Each row comes from the steps of one path. Every step used is in the known rows, and no mark comes twice. Write the path behind each row, first mark first.
Known rows
sefi, godek: [-12 -18 -12 -14   3  10 -37  17  -7   2  -6 -34  49  -2 -18  16 -30  16
 -61  37  16 -44  20 -30 -13   1  52  20 -23  -6  31 -15   5 -18 -10]
fuzar, sefi: [-21 -12 -12 -17  -7  21 -38   8  -7  -2  32 -20  26 -11  27   9 -43   8
 -41  23  15 -37  14 -38 -18  14  17  -1 -23  -7  37 -10  13 -32 -11]
kovi, tivin, godek, sefi: [-11 -42  -6 -22 -13 -23 -53  -4  -8 -22  25 -63  41 -16  16  24 -18   6
 -54   1   7 -51  33 -21 -10   4  10 -12 -18  10 -12 -13  12 -55  22]
galis, pugu, letef: [ -3  -4  -8 -11   0  26 -34  25  -6   5  19  66  39 -18 -10   7 -21 -21
 -53  16  17 -33   8 -24 -24 -12  33  -5 -17 -20  44 -13  -4 -40   6]
mevup, sefi: [ -9 -23  -9 -24  -5  -5 -50   5  -9  -9  26  12  45   6 -12  36 -30  10
 -46  26  12 -32  24 -36 -12   2  12  -2 -24  -1  34 -13  19 -36 -23]
pugu, godek, tivin, kovi: [-49  -5 -14 -14 -24   3 -30   1   0  -5  78 -52  32  16  -5  -8 -30 -15
 -49  19  11 -16  38  -2  10  -1  23  -3  -8 -14  68 -33  -3 -22 -34]
sefi, galis, pugu: [ -4  -7 -12 -12  -4   3 -32  59 -15  -8  24   2  49  -4 -31  -3 -22 -11
 -39  13   7 -48 -36 -33  -9 -17  20   5 -20 -23  40 -22  -9 -44  21]
mevup, pugu, galis: [-29 -19 -10 -35 -15   7 -44  20  -7  -3  52   1  34   9   2  23 -14  15
 -30  36   1 -58  12 -26  -5  13  22   7 -36 -20   9 -16  33 -60  33]
godek, pugu: [-19 -26 -12 -29  -2  36 -46 -11  -9  -7  20 -11  34 -12 -13   7 -25   7
 -66   4   4 -35  13 -33   5   8  29   6 -23 -14  28 -22  10 -22 -20]
pugu, godek: [-14 -10 -10 -22 -16  11 -37   4   1  -7  64 -42  12  -5   6   1 -30  -2
 -58  16  17 -38  27 -15  -8  -4  41  14 -26   0  53 -26   3 -31 -32]
metu, godek: [-20  -7 -10 -16  -7   4 -36  43   1  -4  32 -39  15 -10 -10  18 -35  31
 -43  24  13 -21   1 -31 -10 -16  16   7 -28  -3  17 -21  12 -24  -2]
kovi, pugu, mevup: [ 20  -2 -12 -36   5  31 -28  -3   2  -3  -5 -17  52 -18  14  30  -4  10
 -31  41  11 -27  22 -47 -10   7  72   4 -21  -6  13  -3 -10 -53 -32]
metu, fuzar, sefi: [-15  -4  -9 -15 -11   9 -32 -21  -7   2  25 -49  38  11   3   0 -44   2
 -32  10  16 -53  14 -30 -13   1  17  -3 -23   0  24  -5  17 -42 -39]
fuzar, sefi, godek, tivin: [-34  -7 -15  -6  -5  26 -38 -12 -11   6  14 -15  66  11   4   6 -40  -2
 -47  59  13 -24  29 -19  -9  25  57   9 -16 -19  36 -16  -5 -13   4]
kovi, tivin: [-30 -14 -13 -29   5   7 -42 -10  -1 -11  30 -64  31 -27  14  20 -20  27
 -56  27   8 -53  13 -30  -9   3  21   4 -24   2  23  -3  13 -35  -2]
pugu, mevup: [-13  -2 -13 -35 -11  21 -39   9   5  -8   6 -42  37 -20   3  22 -21  12
 -42  33  12 -32   7 -46  -8  11  48  11 -23   1  15  -3  -4 -44 -32]
sefi, vuvivi: [ 11  -6 -17 -21  -9  34 -32  24  -4 -11  36   5  18 -12 -13   4 -31  -2
 -44  38  14 -47 -17 -39  -4 -26  40   9 -22   3  26 -14   6 -21 -53]
godek, tivin, kovi: [-52  -4 -17 -14 -11  11 -32  16  -6  -6  42 -34  52  12  -9   3 -30  -6
 -47  20   7 -18  27 -23   4  -4   7  -7  -8 -21  46 -19   4 -19 -17]
metu, godek, tivin: [-35   7 -14 -15 -14  18 -38  24  -2  -6  49 -32  38   7 -14  12 -32  12
 -43  41  10  -8   7 -18   0  -9  25   7 -23 -19  19 -26   3 -17   3]
tivin, godek, metu, fuzar: [-19 -19  -8 -15 -12  13 -49 -11 -10  -8  16 -19  43   8 -45   8 -29  -4
 -74 -10  14 -49  -3 -23 -14   0   0   1 -25  17 -13 -21  37 -52 -48]
tivin, godek: [ -3 -24  -8 -22 -13  14 -46  19  -8 -11   9 -27  27 -22   0  11 -30   1
 -59  -1  15 -37  14 -29 -22 -13   3  -1 -27   5  23 -19  16 -39  -8]
mevup, pugu: [-14 -15  -5 -32  -2  14 -47  20  -3  -3  28   2  32   1   5  21 -18   3
 -41  19   9 -58   7 -40 -14  -1  30   7 -31  -7  22 -15  16 -35  22]
godek, tivin, kovi, pugu, mevup, sefi: [ -5 -12 -14 -30  -2  -1 -32 -31  -3  -6   6  15  90  18  -7  45  -6  -3
 -14  53   3   2  45 -34   5  16  40 -26  -3 -16  28  -7 -13 -48 -42]
godek, sefi: [ -5 -21  -9 -14 -16  -3 -43  30  -9 -14  45 -26  46  14   4  17 -26  -4
 -47   3  11 -43  31 -34  -2   4  33   3 -15  -7   4 -18  12 -38  -7]
godek, tivin, kovi, pugu: [-17  -3 -17 -15   5  22 -21   2  -9  -1  32 -12  68  16   3  10 -13  -7
 -33  28   6 -11  47 -26   2  -7  33 -13  -6 -29  44 -20   0 -27 -12]
godek, pugu, vuvivi: [  0 -19 -14 -26   4  34 -48 -20 -11  -9   3  20  29 -11 -40   2 -24 -13
 -61  10  -1 -15  47 -34   3  19  68  10 -24 -10   8 -23  14 -22 -12]
godek, metu, fuzar, sefi, vuvivi: [-13  -3 -17  -7 -11  34 -35 -20  -8  -2  46  29  29  16 -32  -2 -45  -8
 -46  34  15 -64 -33 -35  -3   2  30  -1 -19  19   0 -10  26 -36 -92]
tivin, godek, metu, fuzar, sefi: [-27 -21  -9  -9 -14  13 -49 -25 -12  -2  24  -3  38  10 -17   6 -43  -7
 -61  -4  15 -49  -1 -25 -22  15  -6  -9 -24  20  -6 -16  36 -55 -49]
tivin, godek, pugu, mevup: [ -4 -34  -8 -41 -17  30 -53 -25  -2 -13 -24 -29  36 -35 -11  15 -18  -3
 -62   5   3 -29   9 -35  -3  17  33  -3 -24   5   5 -16  -5 -49 -33]
galis, pugu, mevup, sefi: [  8 -27  -8 -31  -1 -10 -46  -6   3  -8   0  52  55  -9 -24  39 -14  -6
 -20  45   5 -40   9 -39  -9   1  31 -10 -20   4  23  -3 -14 -62 -11]
kovi, tivin, godek: [-18 -27  -8 -29  -3   0 -49 -13  -3 -15  10 -61  28 -41  13  19 -23  18
 -63  15  10 -51  15 -22 -20  -5   1  -5 -28  10  15  -9  16 -46  10]
godek, metu, fuzar, sefi: [-37  -7 -13  -9  -6  23 -42 -24  -8   2  47  -8  41  19 -17   5 -43   2
 -56  13  14 -49  -4 -32 -11  23  14   0 -22   9   2 -11  33 -44 -52]
mevup, sefi, galis: [ -6 -10 -11 -19 -15 -14 -46  36 -21 -13  30 -10  58  13 -28  29 -32   4
 -44  18  10 -31 -18 -39  -7  13   7  -1 -20 -16  33 -20  10 -41  -7]
mevup, pugu, godek: [-12 -18  -1 -31 -16   6 -45   6   2  -2  60 -17  11   9  10  12 -19  -9
 -46  18  12 -55  17 -18  -8  -4  44  11 -32  -2  45 -27   8 -40   7]
tivin, godek, metu: [-27 -25 -12 -16  -9  22 -55  15 -10 -12  28  10  31 -12 -18  18 -29   4
 -83   4  14 -36  -4 -30 -20   9   3   2 -25  15  -1 -25  31 -42 -31]

Write each row's path
[-22 -24 -15 -10   1  10 -28  -1  -3   2  68   9  30   9  -7  14 -16   0
 -61  11  11 -24  27 -18   0   6  38  -6  -9   7  46 -32  15 -41 -57] | tivin, kovi, pugu, godek, metu
[  0 -18  -9   3 -19 -38 -32  83 -15 -12  44 -15  47  19 -37  10 -27  -9
 -19   6   3 -31 -32 -28   1 -20  21  -4 -15 -18   1 -32 -12 -48  44] | metu, godek, sefi, galis, pugu
[-26   5 -12 -21 -23  26 -38  -9  -1  -9  83 -29  33  13   2  -5 -26 -18
 -56  35  15 -20  35   0   5   4  45  16 -22 -17  52 -32  -6 -24 -24] | pugu, godek, tivin
[-27 -11  -2 -24 -16   7 -49 -28   0   1  73  -2  25  37 -34   8 -19 -16
 -59   7  11 -68  -1 -12   1   9  40  15 -30  14  11 -28  27 -52 -41] | mevup, pugu, godek, metu, fuzar
[-10 -33  -9 -42 -11  14 -58 -36  -4 -11  -2  11  54  -8 -24  41 -19   9
 -48  28   0 -23  17 -42   9  28  40  -5 -20  -1  15 -10  -2 -46 -45] | godek, pugu, mevup, sefi
[  0 -22  -8 -17  -6   2 -33   9   3  -4  60   8  16  -8  -9  -5 -22 -20
 -41  19  12 -45  18  -9  -8 -24  38   8 -24  -2  61 -26 -10 -41  -9] | galis, pugu, godek
[-16 -13 -17  -5  13  13 -20  -3 -11   7  -5 -20  85  20 -19  15 -14  -1
 -39  46   8 -17  50 -20   1  -3  57  -3  -4 -26  40 -21  -8 -18  -4] | sefi, godek, tivin, kovi, pugu
[ 29 -18 -10 -38   4   8 -40 -23  -2  -6  -8  21  67  -5   3  53  -4  10
 -22  50   9 -21  33 -47 -10  15  59 -10 -20  -1  14   0  -6 -61 -34] | kovi, pugu, mevup, sefi
[-28  -3  -5 -30 -21  19 -47 -11   0  -4  80 -11  33  23   6   4 -16 -25
 -45  35  10 -40  29  -4   2   6  51  13 -26 -20  47 -32  -1 -30  11] | mevup, pugu, godek, tivin
[-54  -5 -15  -7 -14  -4 -30  33  -2  -3  44 -45  37  12 -20   9 -36  15
 -35  28   6  -1  13 -19   4 -14   1 -11 -11 -16  34 -26   4 -12  -7] | metu, godek, tivin, kovi
[ 16 -13 -12 -13  13  10 -36  13  -4  -7   8  46  28 -13 -38   1 -19 -26
 -33  27   4 -25  37 -30 -15 -11  58   5 -24  -5  19 -16   3 -39  22] | galis, pugu, vuvivi
[-23   1 -14 -11 -16  11 -35  43 -19  -6  36 -39  40  -3  11   1 -45   4
 -38  16  13 -38 -26 -41 -16  21  18   1 -19 -19  38 -17   5 -38   0] | fuzar, sefi, galis
[ -2 -20 -14 -16  10   6 -20  14  -6   2  13 -23  45  -2   6  18 -17   9
 -32  11   9 -26  35 -39  -9 -15  25 -14 -10 -13  46 -14  11 -34 -22] | tivin, kovi, pugu
[ -2  -4  -7  -5 -22 -16 -23   0 -11   0  54 -34  35  20 -22 -24 -37 -36
 -21   4  13 -62 -24  -6  -4  -9  28  -3 -19  -9  55 -26 -14 -62 -12] | metu, fuzar, sefi, galis, pugu, godek
[-48 -14 -17  -5  -5   4 -31  11  -8   3   4 -41  71  18 -28   8 -31   2
 -53  39   9 -24  30 -19   4   3  33   3  -6 -17  46 -21  -2  -7 -11] | sefi, godek, tivin, kovi
[ -3 -40 -11 -33   7  15 -58 -53 -10 -17 -18 -24  24 -43 -28   8 -18  -5
 -69   7  -5 -29  48 -19  -4  16  42  -6 -26   8  -5 -18  16 -39  18] | kovi, tivin, godek, pugu, vuvivi
[-42 -31 -13 -22   1  12 -59 -14  -6 -14  29 -25  32 -33  -6  25 -19  20
 -83  16   8 -51  -2 -24 -18  14  -1  -1 -24  22  -5 -13  30 -46 -12] | kovi, tivin, godek, metu
[  5   7 -12 -23  -7  34 -28 -21  -4  -4  68  -3  48  15  11   2 -10 -20
 -46  41  14 -15  55  -2   2  -1  74  10 -20 -25  50 -30 -10 -33 -19] | kovi, pugu, godek, tivin
[ -4  12  -8   1 -17   7 -24  18 -22  10  13  26  60   8 -24 -13 -37 -36
 -29   0  19 -48 -33 -21 -20   0  24 -15 -11 -27  34 -12  -8 -62   2] | metu, fuzar, sefi, galis, pugu, letef
[-37   7 -13  -4 -30   3 -36  -6 -15  -2  74 -42  34  30 -27 -11 -44 -16
 -58   5  16 -53 -33 -11   0  32  29   7 -19   3  23 -31  16 -54 -57] | pugu, godek, metu, fuzar, sefi, galis
[-13 -21 -11 -31 -24 -12 -50  18 -12 -11  -5 -23  51  -5 -52  39 -26  22
 -34  28  -1  -4 -39 -41  13  27  30  -6 -21  -9   3 -24 -12 -47 -17] | metu, godek, pugu, mevup, sefi, galis
[-33  -2 -13 -16  -6  20 -43  -9  -7  -3  40 -20  46  21 -44   8 -27   3
 -67   6  13 -51  -3 -29  -4   6  17  11 -23   8  -1 -16  33 -42 -60] | godek, metu, fuzar
[ -3 -10  -9  -9 -39 -24 -37  47 -16 -17  79 -58  39  25  -6  -1 -29 -19
 -51  -5  13 -38   3 -15   9  13  46  11 -12 -12  27 -38  -8 -46  -7] | pugu, godek, sefi, galis
[-14 -14  -8  -6  -2   1 -30 -24  -7  11 -10 -54  54  17 -18   4 -45   4
 -40  29  17 -56  20 -25 -14   5  44   6 -22   1  25  -8   8 -33 -21] | metu, fuzar, sefi, godek
[  3 -26 -11 -11   4  16 -39 -61 -14   8 -38  -4  49  14 -55  -6 -40 -18
 -48  24   4 -31  53 -23   2  29  89   8 -20  -2   2 -17  11 -24 -16] | metu, fuzar, sefi, godek, pugu, vuvivi
[ 21 -14 -16 -14  17   5 -21   8  -8  -1  -4   6  40  -4 -20  14 -14  -8
 -28  18   5  -5  65 -40 -10  -4  58 -12 -10  -9  23 -16  14 -36  -8] | tivin, kovi, pugu, vuvivi
[-11 -23  -8  -9 -19 -21 -40  50  -3 -10  46 -40  29  14  -5  24 -32  18
 -36  11   9 -21  19 -30  -2  -9  25   0 -19  -3 -10 -25   9 -33  12] | metu, godek, sefi
[  1 -21 -11 -16  -2   1 -17  -2  -1   1  48 -29  26   2  10   7 -19  -3
 -37  10  13 -26  44 -18  -4 -14  38  -9 -11  -6  66 -26  -1 -40 -34] | tivin, kovi, pugu, godek
[-18   7 -13 -11 -22   8 -30  28 -12 -10  76  -7  50  16 -28 -20 -19 -42
 -40  29   8 -33 -13   2   7  -7  42  12 -17 -32  59 -39 -27 -39  11] | sefi, galis, pugu, godek, tivin
[  4 -21 -11 -13  -3 -19 -43  44 -19 -10  20  32  62   9 -43  22 -24 -16
 -29  21   5 -46 -27 -33  -9  -7   6  -8 -19 -18  42 -21  -2 -51  15] | mevup, sefi, galis, pugu
[-28  -4 -14   2  -5   7 -35  13 -19   1  38  21  59  23 -46  -8 -36 -23
 -39   5   6 -65 -52 -28  -7  12  10  -4 -16  -6  13 -18  12 -60 -16] | godek, metu, fuzar, sefi, galis, pugu
[ 20 -18 -14 -13 -22  10 -36  34  -9 -17  48   9  33  12 -10   9 -31 -14
 -38  27  11 -51   6 -37   5 -18  47   2 -14   1   0 -18   3 -28 -37] | godek, sefi, vuvivi
[ 34 -32 -10 -13 -29   3 -43  28 -12 -23  28  10  29  -1 -11   9 -31 -23
 -45  10  14 -48   5 -31  -5 -24  28  -9 -16  11 -10 -22   7 -39 -30] | tivin, godek, sefi, vuvivi
[ 23 -14 -11   5 -12 -38 -34  75 -17 -14  24  12  39  17 -60   6 -25 -24
 -15  12  -1 -10  -1 -27   0  -6  55  -3 -15 -15 -19 -34  -9 -48  59] | metu, godek, sefi, galis, pugu, vuvivi
[-48 -10 -14   1  -9  -8 -25 -30 -10  12   3 -57  75  38 -24  -5 -46  -9
 -33  33  11 -36  31 -12   3   6  26  -8  -5 -14  40 -14   1 -22 -27] | metu, fuzar, sefi, godek, tivin, kovi
[ 22 -13 -15 -35 -15  12 -43  -5   1 -14   8  31  40  -9 -22  39 -26   2
 -25  63  10 -38 -17 -49  -2  -1  44  -5 -19  16  13  -1  -8 -43 -71] | pugu, mevup, sefi, vuvivi
[ 25 -15 -13 -11   4 -22 -44  32 -21 -13   5  61  55  10 -64  18 -19 -31
 -24  28   0 -23   6 -34 -10   4  40  -6 -18 -14  22 -23   0 -51  27] | mevup, sefi, galis, pugu, vuvivi
[ 32 -25 -13 -29  -5   6 -40  -4   3 -11   5  79  44 -12 -38  31 -18 -17
  -9  67   5 -48 -24 -42  -2 -19  43 -12 -18  13  22  -2 -20 -52 -44] | galis, pugu, mevup, sefi, vuvivi
[-11 -10 -13  -5  -5   5 -30  46 -17  -2  30  10  42  -5  -1  -5 -36 -14
 -25  16   8 -48 -33 -35 -17   3  18  -4 -18 -21  45 -16 -10 -48  26] | fuzar, sefi, galis, pugu
[ -2 -20 -13 -20   0  19 -44   2  -6  -7   3   4  13 -14 -50   8 -31   8
 -52  17  -1   4  33 -29   4   6  60   5 -28  -5  -6 -31  12 -18   4] | metu, godek, pugu, vuvivi
